Each row was made from one walk, in order. Every step used is in the known rows, and no mark comes twice. Write each row's walk.
(in the rows, 128 means zero)
Known rows:
gagiv > bakev > gokig: [162  76 140 132 137 158 148 134 131 127  74 114 153 114 122 138 157 147
 130 109 109  96 133 106 143 128 101 133 181 100 136 127 159 104 125 136
 148 129 165]
bakev > zuvo: [118 150 107 138  78  95 129 134 136 132 111 140 113 105 151 116 107 151
 144 138 119 119 155 160 161 136 147  69 109 152 152 143 178  98 118 134
 110 134 146]
vire > gagiv > bakev > disizi > vofal: [169 118 101  76  83 165  94 139 148 167 150 110 113 143 105 140 132 137
 173 138 173  69 119 130 100 106 113 157 180  94 150 139 116 136  94 139
 117 203 134]
disizi > gagiv: [125 139 130 115 110  95 114 154 117 129 143 142 109  94 119 102 109 128
 134  99 140 133 121 147 138  97 169  90 112 117 155 192 144 145 129 158
 122 109 124]
gokig > vire > gagiv > bakev: [135 101 105 169 133 140  80 106  98 122  82  82 174 141 145 135 148 113
 150 147 104  96 106 128 103  97  56 180 110 158 119 141 109 126 101 105
 168 124 110]
gokig > bakev > gagiv: [105 120 121 137 132 108 124 139 121 112 105 107 118 128 139  94 120  88
 136 152 153 160  74 139 159 148 151  56 131 130 113 157 125 119 123 123
  98 149 145]
vire > gokig > bakev > zuvo: [124 141  95 148 141 146 108 149 153  61 137 161  95  74 191 119  92 106
  87 116 121 160 103 136 208 196  97  52 129 156 113 109 152  74 135 142
 128 168 132]
vire > gokig: [144 146 146 151 109 161 121 117 114  75 145 172  83 137 119 125 135 141
 116 143 118 125 115 111 176 169 126 104 148 165 116 140 173 108 141 151
 146 155 120]
nesu > gagiv > vire > gokig > bakev: [ 94 136 117 117 210 156 110 121 129  75 150 169 117 135 135 185 105 102
  69  95  94 169 116 117 129 141 106 148 125 149 109 124  98 159 124 149
 129 150 104]
gagiv > vire > gokig > bakev > disizi: [113 130 113  93 181 173 135 177 126  70 171 186 112 142 180 177  94 124
  60 124 133 166 126 105 182 156 101 137 165 129  65  62 140 126 117 130
 111 173 100]
ludaput > gagiv > nesu: [129 144 124 152 127 119 135 107 124 157 124 131 157 155 103  81 124 138
 161 135 128 106 117 138 141 130 133 165 131 144 190 158  90 161 143 170
 158  95 114]
liri > niran: [127 137 180 151 113 121 149 132  92 135 124 166  99 134  90 141 115 194
 176 119 118 136 132 140 159 104 148  97 158 111 129 180 201 131 148 110
 111 133 138]
disizi > bakev > gagiv > vire: [103 126  98  65 134 100 170 107 115 163  86 149 101 124 122  95 139  63
 136 116  94 163 128 124  66 105 150 162 129 130  88  87 162 126 104  59
  72 125 127]
zuvo > bakev > gagiv: [128 151 143 102 108  96 180 130 127 134  99  98 105 151 132 113 144 117
 150 181 153 122  84 139 125 118 138  64 137 128 104 143 191 113 177 121
 104 130 106]
disizi > gagiv > ludaput: [113 165 114 120 126 106 120 151 101 144 141 162 126 126 109 110 139 148
 146 125 132 161 188 145 129  94 182 126 121 126 165 194 126 204 129 124
 139 100 129]
nesu > gagiv > vire: [ 92 151 130 104 147 103 131  99 115 142 122 147 139 161  93 183 119 146
 123 117  85 128 168 138  82  88 161 167 103 140 146 160 123 184 113 134
 113 118 123]
liri > gagiv: [135 128 173 181  98 116 133  96 106 114 134 105 133 117  89 146 128 166
 128 129 144  97 120 137 144 133 166 125 101 108 158 170  88 168 133 145
 130 144 151]
gokig > vire > gagiv > zapo: [135 156 136 188 103 111  60  87 103 143 161  69 142 146 149 133 127 126
 161 149 142 134 138 122  50 100 118 163  85 163 114 123 107 113 126  89
 132  82  94]
zapo > gagiv > vire: [120 143 152  89 104 114 145 132 105 142 119 160 139 185 112 136 119 154
 156  81 123 123 184 100 100  96 178 189  89 126 123 144 114 140 117 125
 128  85 118]
disizi > bakev: [159 132 125 109 143 126 166 144 119 138 117 154 108 103 115  93 164 132
 183 145 120 149 124 124 136 126 124 126 120 121 114 126 161 145 119 104
 111 134 155]
zapo > gagiv > bakev: [159 103 142 108 115 131 124 145 131 137  95 116 158 172  76 115 177 140
 190 118 125  90 143  75 127 130 138 176 124 110 155 161  91 139 117 134
 140 132 132]
vire > gokig > bakev > disizi > vofal: [152 134 129  58 149 195 123 183 168  90 190 180  53 107 138 154  98 124
 113 134 190 150  96 114 196 159 121  54 169 100  67  99 138 114 141 163
 126 218 142]
bakev > gagiv > nesu: [103 105 127 139  90 110 120  84 155 154 124 118 141 197  73  83 137  97
 123 152 109 115 126 126 126 123 176 128 149 153 161 159 128 105 142 138
  77 124 112]
ludaput > gagiv > vire > gokig: [106 175 113 131 142 141 143 110  75 106 114 169  94 119 148 129 100 115
 102 105 108 122 111 118 120 147 102 174 145 162 118 100 131 141 116 149
 182 114  95]
zuvo > bakev > gokig > vire > gagiv: [147 106 157 156 128 122 150 143 113 120 112  70 151 117 217 137 116 165
  97 135 151 117  94 166 108  86  51 100  99 127  75 111 173  90 186 131
 192  68 121]
niran > liri > gagiv > ludaput: [120 140 156 171 123 128 143  91 119 132 155 100 169 163  59 163 193 155
 109 157 161 146 197 104 125 129 173 137 142 118 191 165  74 234 140  93
 163 128 183]
zapo > gagiv: [142 136 168 123  76 108 134 149 118 132 125 133 128 170  94  99 147 176
 182 125 149 113 148 109 139 130 185 128  88 120 145 178 112 133 128 151
 140 109 135]
disizi > vofal > ludaput > gagiv: [134 207 176  87 131 126 153 127 100 155 114 175  86  99  96 106 107 142
 227 131 176 103 125 155 129 142 122  80 125 110 142 143  82 141 113 166
 195 103 144]
nesu > gagiv > vire > gokig > bakev > disizi: [ 86 123 114  95 195 141 124 166 153  83 184 165 116 147 135 201 103 126
  42 137 114 159 125 124 140 146 115 139 146 125 101  85  97 161 104 156
 100 188  96]
vofal > disizi > gagiv: [127 117 126 124 129 115 121 178 134 150 141 133 140  89 118  90 106 143
 136 129 136 130  97 182 168 143 174  97  62  93 149 173 110 151 135 147
 112 109 143]
bakev > disizi: [132 128 148 116  92 108 148 174 123 122 156 140 119 156 114 139 132 186
 135 193 157 115 144 136 171 132 151  95 145 114 126 129 164 140 112 150
  99 164 134]
bakev > gokig: [147 104 165 146 100 132 154 137 120 120 110 126 120 116 141 127 128 184
 117 116 137 119 134 139 157 132 145  87 144 113 128 141 177  97 138 150
 146 106 170]
gagiv > zapo: [155 167 154 142 110 125 111  99 117 146 161 116 120 146 108 140 150 146
 187 144 145 133 162  95  99 128 170 138 132 139 135 135 144 127 142 108
  93 105 118]
disizi > vofal > ludaput: [143 186 193  73 126 152 142 121 127 139 130 197  84 131  90 133 121 150
 216 132 163 112 163 134 154 132 142  79 128 113 115 147 130 114 128 143
 147 119 148]
liri > gagiv > bakev > zuvo: [134 104 105 164 107 111 117  98 150 130  91  83 155  75 109 153 135 118
 117 112  99  73 136 135 137 143 120 144 115 109 185 133  88 136 107 127
 114 173 150]
nesu > gagiv: [115 140 151 145 117  95 121 119 127 127 131 121 126 150  74 146 144 167
 149 167 118 116 134 151 117 119 163 107 106 137 174 191 122 174 119 163
 120 142 142]
ludaput > gagiv > vire > gokig > bakev: [106 165 100 129 201 157 138 134  82  82 118 167 114  94 188 130  83  85
  97  84 128 158  80 117 152 162  81 154 140 149  97  91  91 147 121 145
 188 123 104]
niran > liri > gagiv > bakev > zuvo: [127  89 107 150 121 110 116  92 178 135 115  55 172  92  84 159 168  87
  81 119 126  93 146 104 124 137 110 116 153 107 202 127  86 137 118 109
 128 168 182]
zuvo > bakev > gokig > vire: [146 104 169 112 165 126 196 164 120 114  87  99 142 111 196 167 129 165
 109 153 141 137 114 140 148  83  66  66 100 113  39  90 200  93 209 128
 183  71 138]
niran > liri: [134 132 150 122 118 120 133 123 131 122 143 115 134 160  95 131 166 129
 134 152 157 144 145 101 146 121 144  78 158 138 153 168 165 146 138 120
 143 124 178]

Which walk is each row?
[143 112 159 127  96 126 121 125 165 151 149 146 173 218  67  90 149 158
 161 106 126 107 169  99 137 120 186 181  98 129 179 171  84 132 154 161
 121  91 115]  zapo > gagiv > nesu
[129  75 116 152 172 122 154 141  94 136  35  70 168  78 153 131 140 123
 123 135 114 106  96 125 114 107  44 132 132 107 101  88 103 122 118 141
 216  89 148]  ludaput > gagiv > bakev > gokig > vire
[ 87 148 129 121 148 137 119  90 124 102 145 172  99 157  94 180 121 129
  73 116  71 131 147 123 101 124 136 169 132 168 131 130 132 150 121 150
 129 144  98]  nesu > gagiv > vire > gokig
[143 127 127 185  86 135  79  85 136 147 163 121 171 194 113  87 124 144
 138 110 120  95 129 146 121 122 140 192 134 161 201 183 108 129 134 149
 122 113 100]  vire > gagiv > nesu
[142  70 140 118 164 128 181 157 126 134  87 120 125  70 165 118 150 137
 118 130 109 171 121 130 122 100  84 104 101 108  48  65 163 101 134  95
 154  89 169]  disizi > bakev > gokig > vire
[155 175 140 189  73 123  70  77 109 153 178  91 129 153 130 115 134 147
 179 128 154 114 138 125  59 129 156 172 132 152 170 152 117 121 120 108
 106 105  97]  vire > gagiv > zapo
[ 84 140 114 115 102 130 127  81 110 102 111 163  77 157 125 128 107  77
  69 120  92 136 120 112 106 144 145 138 163 172  95  96 172  86 119 112
 101 148  93]  bakev > gagiv > vire > gokig
[138 125  69 166  76 119  78 111 137 142 101  93 153 111 157 104 125 113
 144 119 103  75 124 156 109 142  89 156 139 151 198 147 134 101  84 120
 123 154 123]  vire > gagiv > bakev > zuvo
[103 137  96  96 141 134 116 155 152  91 139 178 114 119 194 131  76 100
  81  47 108 160 152 109 146 164 134 142  91 147 103  87 103  78 123 133
 127 126 104]  zapo > gagiv > vire > gokig > bakev > zuvo
[121 145 124 157 141 141  88  97 145  93 167 107  83 127 133 108 133  50
 105 145 145 175  85  78 112 187 150  89 168 148  92  95 114  77 142 107
  78 157  92]  vire > gokig > bakev > gagiv > zapo
[125 139  95 134 141 113 118 161 143 106 116 136 129  79 190 120  95 118
 140 120 136 159 123 158 193 151 122  57 103 134 131 141 144 106 123 130
 109 140 155]  gokig > bakev > zuvo
[107 154 113 189 109 128  93 109  71 133 114 120 166 175 153 129 144 165
 151 178 127 146 175 162 104  92 117 164  91 177 123 152 111 186 111  87
 182  95 120]  gokig > vire > gagiv > ludaput
[146 140 178 171 112 110 109  65 150 143 196  49 146 135  61 168 176 116
 117 125 173 133 160  70  73 129 174 133 139 110 178 136  71 162 153 100
 110 117 159]  niran > liri > gagiv > zapo
[139 110  86 117 135 119 163 176 174 174 106 140 130  60 156  71 132 135
 163 167  99 145 117 184 159 183 121 102  57 111 126  82 138 117 110  90
  86 140 171]  vofal > disizi > bakev > zuvo
[142 189 133 162 113 100 123 104  90 162 142  92 116 116 115 108 136 136
 197 148 164 124 120 113  77 135 150 143 130 130 162 130  98 154 129 131
 141  91 112]  ludaput > gagiv > zapo
[119 160 133 111 135 169 132 101  99  88 133 193  95 148 139 161 111 124
  94  97  87 134 152 101 140 135 120 169 151 170  95 104 177 116 132 125
 138 130 103]  gagiv > vire > gokig
[144  48 136 128 187 148 183 186 144 157  83 114 155  68 167 104 147 156
 121 161 106 169  97 163 151 141  83 111  51  87  43  44 125 112 142  87
 151  89 189]  vofal > disizi > bakev > gokig > vire
[102 125  95  80 141 139 161  97 125 123 113 173  67 118 125  93 140  45
  89 114  75 163 109 105  82 142 125 163 158 157  71  51 172  97 107  75
  88 150  99]  disizi > bakev > gagiv > vire > gokig
[101 148  78 111 167 152 120 136 137  78 130 187 103  88 217 155  71  83
  65  71  93 173 137 130 169 162  95 117 127 167  89  80 156  82 125 116
 118 141 110]  gagiv > vire > gokig > bakev > zuvo
[121 147 148 100 105 148 131 119 116 101 140 184 107 181 115 135 120 138
 108  74 106 130 166  79 117 141 156 192 114 150 109 112 126 110 128 137
 145 110  96]  zapo > gagiv > vire > gokig
[ 91 169  64 129 177 129 134 145 110  95 111 162 104  55 223 120  56  77
  79  77 110 159  96 146 149 175  76 121 122 156 117  74 110 110 108 142
 163 128 107]  ludaput > gagiv > vire > gokig > bakev > zuvo
[146 136 132 150 173 177 114 148 116  54 150 169 100 114 160 129 125 114
 112 124 143 159  81 108 209 182 101  85 143 149  93 136 136 114 144 150
 147 162 128]  vire > gokig > bakev
[124  85 165 147 127 119 146 139 111 112  89 109 138 109 162 150 120 166
 102 134 121 136 136 142 148  97 107  78 102 127  72 108 165  86 146 131
 174  82 163]  bakev > gokig > vire
[117 100 119  98 112  98 121 168 182 151 201 145 149 152  91 110 109 138
  88 123 138 126 152 140 148  97 174 134 144  97 177 145 115 143 138 180
  73 126  94]  bakev > disizi > gagiv > nesu
[109  97 112 137 151 126 111 114 163 133 125 118 160 173 117  86 124  71
 120 132 127 156  97 121 160 140 152 110 143 135 142 157  95 118 149 136
  79 129 121]  gokig > bakev > gagiv > nesu
[165  83 124 179  97 156 106 116 117 134  98  82 161 118 146 115 146 149
 119  95 120  74 111 134 106 134  95 167 180 111 174 140 131 100 107 139
 158 130 147]  vire > gagiv > bakev > gokig
[138 114 156 198  95 121  84  91 116 143 146  54 146 121 177 139 115 149
 114 115 142 133 139 131  47 101 116 148 106 130 105  90 121  72 135 108
 145  62 116]  bakev > gokig > vire > gagiv > zapo
[122 115  65 101 119  88 103 153 165 143 103 120 133  52 140 107 114  82
 124  86  96 112 138 147 125 112 128 108 129 112 181 155 143 111 105 138
 100 132 124]  disizi > gagiv > bakev > zuvo
[140 108 101  99 149 121 110 147 126 136 109 125 140  91 100 114 141  91
 147  98 113 108 118 110 128  97 125 143 147 103 161 177 129 149 120 139
 125 128 120]  disizi > gagiv > bakev
[149  87 144 150 150 142 127  86 144 124 123  58 176 132  54 166 197  98
 105 124 145  97 126  72 123 127 111 152 166  99 182 150  73 182 132 113
 146 160 178]  niran > liri > gagiv > bakev
[114 108 122 184 116 128  76  84 130 137 139 106 187 188 133 109 120 130
 123 131 104 115 133 145 111  91 100 181  90 177 142 154 100 124 140 131
 150  86  92]  gokig > vire > gagiv > nesu
[107 165 126  73 136 137 174 102 124 102 111 145  83 158 157 142 119  80
  79 135 107 133 102 109 108 127 107 127 161 161  65  78 205  91 181 106
 112 135  67]  zuvo > bakev > gagiv > vire > gokig
[135 117 132 116 154 129 138 201 132  99 162 136 134 132 156 144 118 159
 133 170 178 153 111 134 199 144 131  77 143  97 104 127 127 143 115 147
 103 173 142]  gokig > bakev > disizi
[123  95 106 114 130 116 165 152 149 177  96 112 121 109 102  50 159 102
 162 192 116 148  69 166 129 177 151 107  86 105 111  99 120 125 110  82
  73 152 162]  vofal > disizi > bakev > gagiv
[117 135 152 142 124 123 138  79  95 124 124 131 147 127 111 180 105 145
 103  83 110 105 158 127 113 101 159 190 100 118 134 139  91 177 126 117
 124 122 131]  liri > gagiv > vire
[141 133  90 105 116  97 157 148 151 150 112 150 102  64 152  88 136 116
 160 131 104 150 138 154 135 138 124  99 106 131 132  98 177 109 106  96
  91 138 151]  disizi > bakev > zuvo
[124  66 140 195 111 136  96  94 144 141 131  90 188 160 159 113 110 151
  72 101 108 114 133 154 109  93  96 165 108 147 135 124 110  81 150 144
 166  66 120]  bakev > gokig > vire > gagiv > nesu
[168 101 136  74 112 160 130 130 166 156 144 103 117 106  53 188 146 137
 143 134 169  63 128 111 124 112 137 144 155  50 136 120  72 170 116 142
 113 222 161]  liri > gagiv > bakev > disizi > vofal
[126  95 105 110 125 112 153 100 172 173 122 131 130 158  79  52 165  68
 141 141  96 146 113 118 106 124 155 157 144 137 142 114 131 119 133 101
  59 132 120]  disizi > bakev > gagiv > nesu
[147 109 104 149  89 135  97 149 124 135 142  92 160 159 125 125 151 153
 134 170 146  71 117 135 118 134  94 176 176 112 169 133 116 139  75 134
 113 185 109]  vire > gagiv > bakev > disizi
[163 131 160 163 132 127 124 120 129 144 147  41 153 120 205 153 130 151
 121 128 160 128 125 128  43  87  71 132 109 122  76  73 153  77 196 102
 157  46  97]  zuvo > bakev > gokig > vire > gagiv > zapo
[124 191 176  68 114 113 161 169 118 160 149 168  85 111  98 122 105 170
 196 175 204  95 131 158 140 147 127  71 144  82 139 103  81 142  93 176
 164 138 137]  bakev > disizi > vofal > ludaput > gagiv
[139 112 118  37 134 135 121 148 189 175 134 119 108 143  38 192 154 139
 163 170 143  87 139 120  95 101 133 121 160  76 149 143  99 177 104 162
  99 221 154]  nesu > gagiv > bakev > disizi > vofal
[142  89  99 110 168 146 113 178 146 159 104 115 168  87 102 103 138 106
 149 127 109 109  92 150 151 140 125 148 101  77 155 157  91 158 126 135
 118 126 141]  vofal > disizi > gagiv > bakev
[122 147 114 111 200 185 124 131 102  68 136 194 115 127 179 160 100  95
  85  82 110 172 119  98 172 148  97 149 144 157  72 100 141 124 136 115
 142 136 109]  gagiv > vire > gokig > bakev
[108 115 130 203 105 132 113 120  91 134 107 103 169 146 179 134 137 187
 105 145 127 145 177 164 101  98 113 145 111 145 118 121 121 144 119 100
 202  73 145]  bakev > gokig > vire > gagiv > ludaput
[143 172 147 104 114 101 149 101 140 162 139  73 108 156 127 129 158  98
 171 177 159 137 114 101  65 119 153 100 144 127 104 111 174 102 191  94
  71 108  88]  zuvo > bakev > gagiv > zapo
[ 95 133 108  58 121  91 134 179 125 142 170 159 120 120 136 152  80 136
  82  98 136 139 162 146 112  76 167 143 132  94 123 120 149 154 102 136
  82 117  94]  bakev > disizi > gagiv > vire
